Every row comes from one small tree of marks. The marks that hang from a mark follow it in brackets, in the order of their numbers. Every link used is in the known rows. Which tree was each row made from?
Known rows:
K806{K340{K738{K860}}}: [ 14  -3  -9   2  29  -8   6  14   6 -27 -18   7  -6   7  34   5 -25  23
  12   8  15  29 -14 -12  32 -53  32  -6   5]
K738{K60 K749{K879{K340}} K860}: [ 47  65   8  86 -17  26  28  18   6 -17 -37  24 -45  10  15  -2  17 -25
  41  21  56 -19 -32  30  10  20  33  -7  12]
K701{K523 K879{K340{K806} K749}}: [  0  65 -16   6  -9  24 -28  45  44 -50  -6  -7   8  15  14  44  19  18
  -5 -12  -4   8 -55  13  41 -26  -9  -4  30]
K738{K60 K749{K879{K701}} K860}: [ 49  74   6  75 -30  39  45  19   5 -14 -44  28 -56   1  10  -2   7 -28
  30  26  47 -13 -22  40   2  33  27 -11   8]
K806{K340{K738{K60 K860}}}: [ 26   2  -9  15  19   1  20  18  -2 -18 -22  11 -14  13  34   2 -15  22
  18  20  21  29 -20  -4  30 -42  38 -11  -1]
K340{K738{K60 K749 K860} K806}: [ 25  13 -15  49  17  11  21   7  -4  -3 -11  18 -87   4  38 -11  13 -40
  30  52  52  11 -58 -19   6 -12  54  -9  21]
K340{K806}: [-26  -1  -1 -10  23  -6 -17  32   3 -41  -7  -1 -18 -26  38  -1  -6 -12
  28  14   9  15 -10 -24  41  -4   9 -24  17]
K860{K738{K60 K749{K879}}}: [ 16  52   2  57 -19   3  23  16  10 -17 -14  31 -61   1  -3  -5 -20  -6
  49  40  27 -19 -16  38  -5  12  22 -33 -14]
K749{K879{K701}}: [-10  59   2  16  -4  33  36  55  18 -35 -36  20 -18 -24   6  14  -5  14
  20 -11  -4   1  13  38  34   7  -9  -5  16]
K860{K738{K749{K879}}}: [ -2  46   2  38  -6  -7   5  13  21 -27 -10  27 -48  -7  -1  -1 -33  -4
  43  21  17 -19 -11  28  -3  -3  13 -25  -7]
K860{K738{K60 K749}}: [ 19  43  -1  44 -20  -1  14   4   2 -15 -10  20 -51   3   2  -7 -28 -11
  41  45  35  -9 -18  26 -10   8  29 -37 -20]
K548{K340{K738} K593}: [ 24 -41 -14  35  44 -12  26  22 -23 -19 -22 -25 -53  -4  19  35 -36  19
   7  19  -8  47  19  -9  12 -32  18 -15   7]
K738{K60 K749 K860}: [ 54  47  -1  54 -22  18  27  -6  -8 -13 -28  16 -38   7  22 -14  -2 -37
  23  37  60  -2 -29  15  -5  21  33 -18  -4]
K749{K879{K340{K738{K860}} K701}}: [  0  64  -2  45   5  38  25  48  19 -26 -37  16 -27  -9  10  29  13  12
  23 -16  16   2 -17  36  35 -17  18  17  26]
K879{K340 K749{K738}}: [ 13  15   2  32  -5  17  -5  36  36 -46 -20 -10  25  21   6  28  21   0
   7 -16  37  -6 -15  28  23 -26  25   4  22]
K548{K340{K738{K749}} K593}: [ 34 -38 -12  47  41 -12  26  23 -13 -19 -24 -28 -65  -1  14  28 -45  14
   9  25  -1  39  19 -10   4 -25  24 -19  13]
K749{K738}: [ 13  24  -1 -18  16  -4  26  28   2 -30 -29  -1   2  -6   6  22   4 -17
  12  15  29   2  -1  33   8 -35  12 -16  -4]
K879{K340{K738} K701{K523} K749}: [ 24  54 -11  38 -25  51  -7  31  37 -43 -31 -21   3  26  -2  34  10  18
 -21 -24  22  26 -33  30  23 -23  32  15  34]
K295{K806}: [-20   9 -12 -18  20  15 -21  12   3 -37 -12  16   0  -8  37 -21 -37  13
  12  10  20  14 -14 -15  46   4 -19 -31  -5]
K295{K806{K340{K738}}}: [-11 -11 -14 -12  37   8 -20  19  12 -34 -14  14  -8   6  42 -20 -45  39
  14  14  15  24 -18 -25  56 -26   1 -31   2]
K806{K340{K738{K60 K749 K860}}}: [ 38   5  -8  28  18   0  19  18   7 -18 -23   7 -26  16  29  -6 -23  18
  20  26  29  20 -17  -8  21 -34  42 -17   4]
K860{K738{K60}}: [  3  38  -5  26 -15  -2  13   2 -12 -15  -7  24 -32  -2   8   5 -16  -7
  37  37  24   2 -18  29   4  -4  23 -30 -28]
K548{K340}: [ -4  -9 -10   8  25   0   4  33 -13 -33 -23  -9 -19 -13  13  19 -25  26
  15   6   4  29  21 -18  35  -8   1 -25   5]
K806{K340{K738{K749}}}: [ 21  -4  -9   6  30  -7  11  32  19 -28 -19  -1 -17   9  26  -8 -39  34
  15  14  14  20  -2 -14  26 -42  30 -21  11]
K523{K701{K879{K749{K738}}}}: [  0  39 -15 -18 -13  23  13  45  14 -44   4  -1  14  -4   5  40   1  19
   8   6  -2  -7 -34  45 -22 -21  -7  -2   5]
K340{K738}: [  9  16 -23  -4  23  11  31  13  -3 -10  -6  12 -30   1  25  -2 -12  -1
   1  20  26  25 -21  -1   4 -40  21   0   4]
K860{K738{K60 K749{K879{K701}}}}: [ 16  61   2  60 -25  14  27  21  11 -16 -21  27 -63  -1  -6   0 -20  -4
  45  37  26 -16 -14  44  -4  17  25 -32 -13]
K340{K738{K60 K749{K879}}}: [ 37  38 -17  46   6  27  59  30   5   1 -19  23 -70  12  14 -15  -2  -3
  20  39  39   2 -24  17  -5 -11  30 -11  10]
K879{K749}: [  1   4  -5   7 -17  21  10  19  27 -45  -4  12  12   5  17  -6  -9  -1
  -5  -9  15   9   0   9  14   3  -2  -7  10]

Write each row's tree:
[ 30  77  10  41 -14  35  67  45   3 -17 -58  28 -38  -4  -7  40  41 -25
  27  14  31 -14 -14  79  15  -8  21  -2   5]
K749{K738{K60 K860} K879{K701}}
[  8 -56 -10  37  53 -20   8  31 -20 -23 -19 -28 -72 -13  28  36 -28  10
  19  27 -12  48   8 -27  25 -28  27 -19  20]
K548{K340{K738 K806} K593}
[ -9  38   0  49  21  20  18  57  15 -27 -23  18 -41  -5  21  12  21  13
  43   2  16  -2 -23  15  45 -15  19   1  29]
K749{K879{K340{K738{K60} K806}}}
[  6  46 -18   3  -9  29  32  36  35 -22  -3  27  -4   8  16  35  15  -6
  -5   8  13 -10 -34  29   9 -26 -12   1   6]
K701{K879{K749{K738{K860}}}}
[ 18  73 -19 -18 -18  23  12  35  40 -41 -12   5   8  19   0  44  13   7
 -21  -1  -3   4 -41  41  12 -33 -20  -9  12]
K701{K523 K879{K749{K738}}}
[ -1  78   6  28  -4  32   6  57  23 -47 -45   0  -2 -11   1  32   5  24
  19 -27   0   5  -4  44  45  -6   1   2  26]
K749{K879{K340 K701{K523}}}
[ 28  65  13  56   3  17  39  42   5 -20 -48  23 -21   7   3  40  52 -18
  42   7  42 -21 -28  65  26 -25  29   6  10]
K749{K738{K60 K860} K879{K340}}
[ 26  76 -19  -8 -24  29  21  36  33 -35 -15   8   2  22   0  42  19   7
 -17   7   1   3 -42  46  12 -26 -16 -12   8]
K701{K523 K879{K749{K738{K60}}}}
[ -6  42 -14  -3 -13  28  -6  47  16 -49   7  -8  25  -1  11  40  -1  33
  13  -6   0  -5 -39  35  -9 -20  -2   4  12]
K523{K701{K879{K340 K749}}}
[ 42  29 -21  34   5  22  50  18  -2   1 -14  13 -60  15  18 -17 -10  -7
  13  45  46  12 -25   5 -11 -14  37 -15   3]
K340{K738{K60 K749}}
[ 18  13  -1  11 -14  15  18   9  25 -39 -16  16   8  12  10  15  14 -26
  -5  -2  31  -1 -14  29   2 -17  11   3   9]
K879{K749{K738{K860}}}
[  3   0 -15  19  34   1   7  26  14 -17  -4   3 -74  -6  34 -13  -9 -19
  24  38  32  12 -36 -31  11 -23  36 -16  30]
K340{K738{K749} K806}
[ -4  39 -18 -16 -16  27   8  42  12 -45   9   0  17  -6  11  32  -8  26
   7   2  -7  -2 -34  35 -17 -14 -12  -2   7]
K523{K701{K879{K749}}}
[-16  44 -14 -11   4  17 -16  51   4 -46   4 -13  13 -14  19  42   0  29
  27   3  -2  -1 -43  23   2 -24   2  -2  12]
K523{K701{K879{K340{K806}}}}
[ 29  18   0  25 -23  22  31  11  16 -31 -20  19  -2  17   8  12  22 -28
   0  10  39  -2 -20  36   1  -8  17  -3   4]
K879{K749{K738{K60 K860}}}
[ 33 -35 -14  48  34  -4  38  25 -30 -11 -25 -21 -61   2  17  33 -28  18
  12  32   0  47  16  -2  11 -23  26 -20   1]
K548{K340{K738{K60}} K593}
[ 36  39   0  11  -1   6  39   8 -16 -15 -35  13 -11   4  11  24  28 -38
  18  29  49   2 -24  43   3 -24  29 -10 -13]
K749{K738{K60 K860}}
[  0 -53   3  30  44 -24  -6  37 -19 -40 -22 -34 -44 -24  27  36 -32  11
  24  15 -18  42  26 -24  38  -6  11 -31  16]
K548{K340{K806} K593}
[ 21  58  11  45   7  18  47  66  11 -25 -46  14 -19   6  -4  35  42   2
  43   9  32 -20 -11  64  30 -20  22  -7  11]
K749{K738{K60} K879{K340}}
[ -8  50 -16 -13   0  20  -6  47   2 -43   1 -11  22 -10  14  42  -5  33
  19   0   0  -1 -39  32  -4 -26  -2  -1   6]
K523{K701{K879{K340}}}
[ -7   2 -16  12  33  -1   0   2  -6 -14  -3  17 -58  -8  45   4  12 -34
  18  27  32  23 -53 -26  19 -39  38   5  22]
K340{K738{K860} K806}
[ 16  54   4  66 -17   3  14  20  12 -18 -17  24 -56   5  -2   1 -16  -2
  54  34  32 -21 -21  37   1   8  29 -31  -9]
K860{K738{K60 K749{K879{K340}}}}
[ 19   7 -14  39  20  12  26  30   2  -5  -9   8 -86   3  32 -16   3 -19
  32  55  41  13 -42 -22  10  -7  46 -24  22]
K340{K738{K60 K749} K806}
[  8  10 -16  31  20  12  19   6 -17  -2  -7  22 -71   0  44   1  24 -35
  25  45  41  23 -59 -17  18 -24  47  -3  15]
K340{K738{K60 K860} K806}
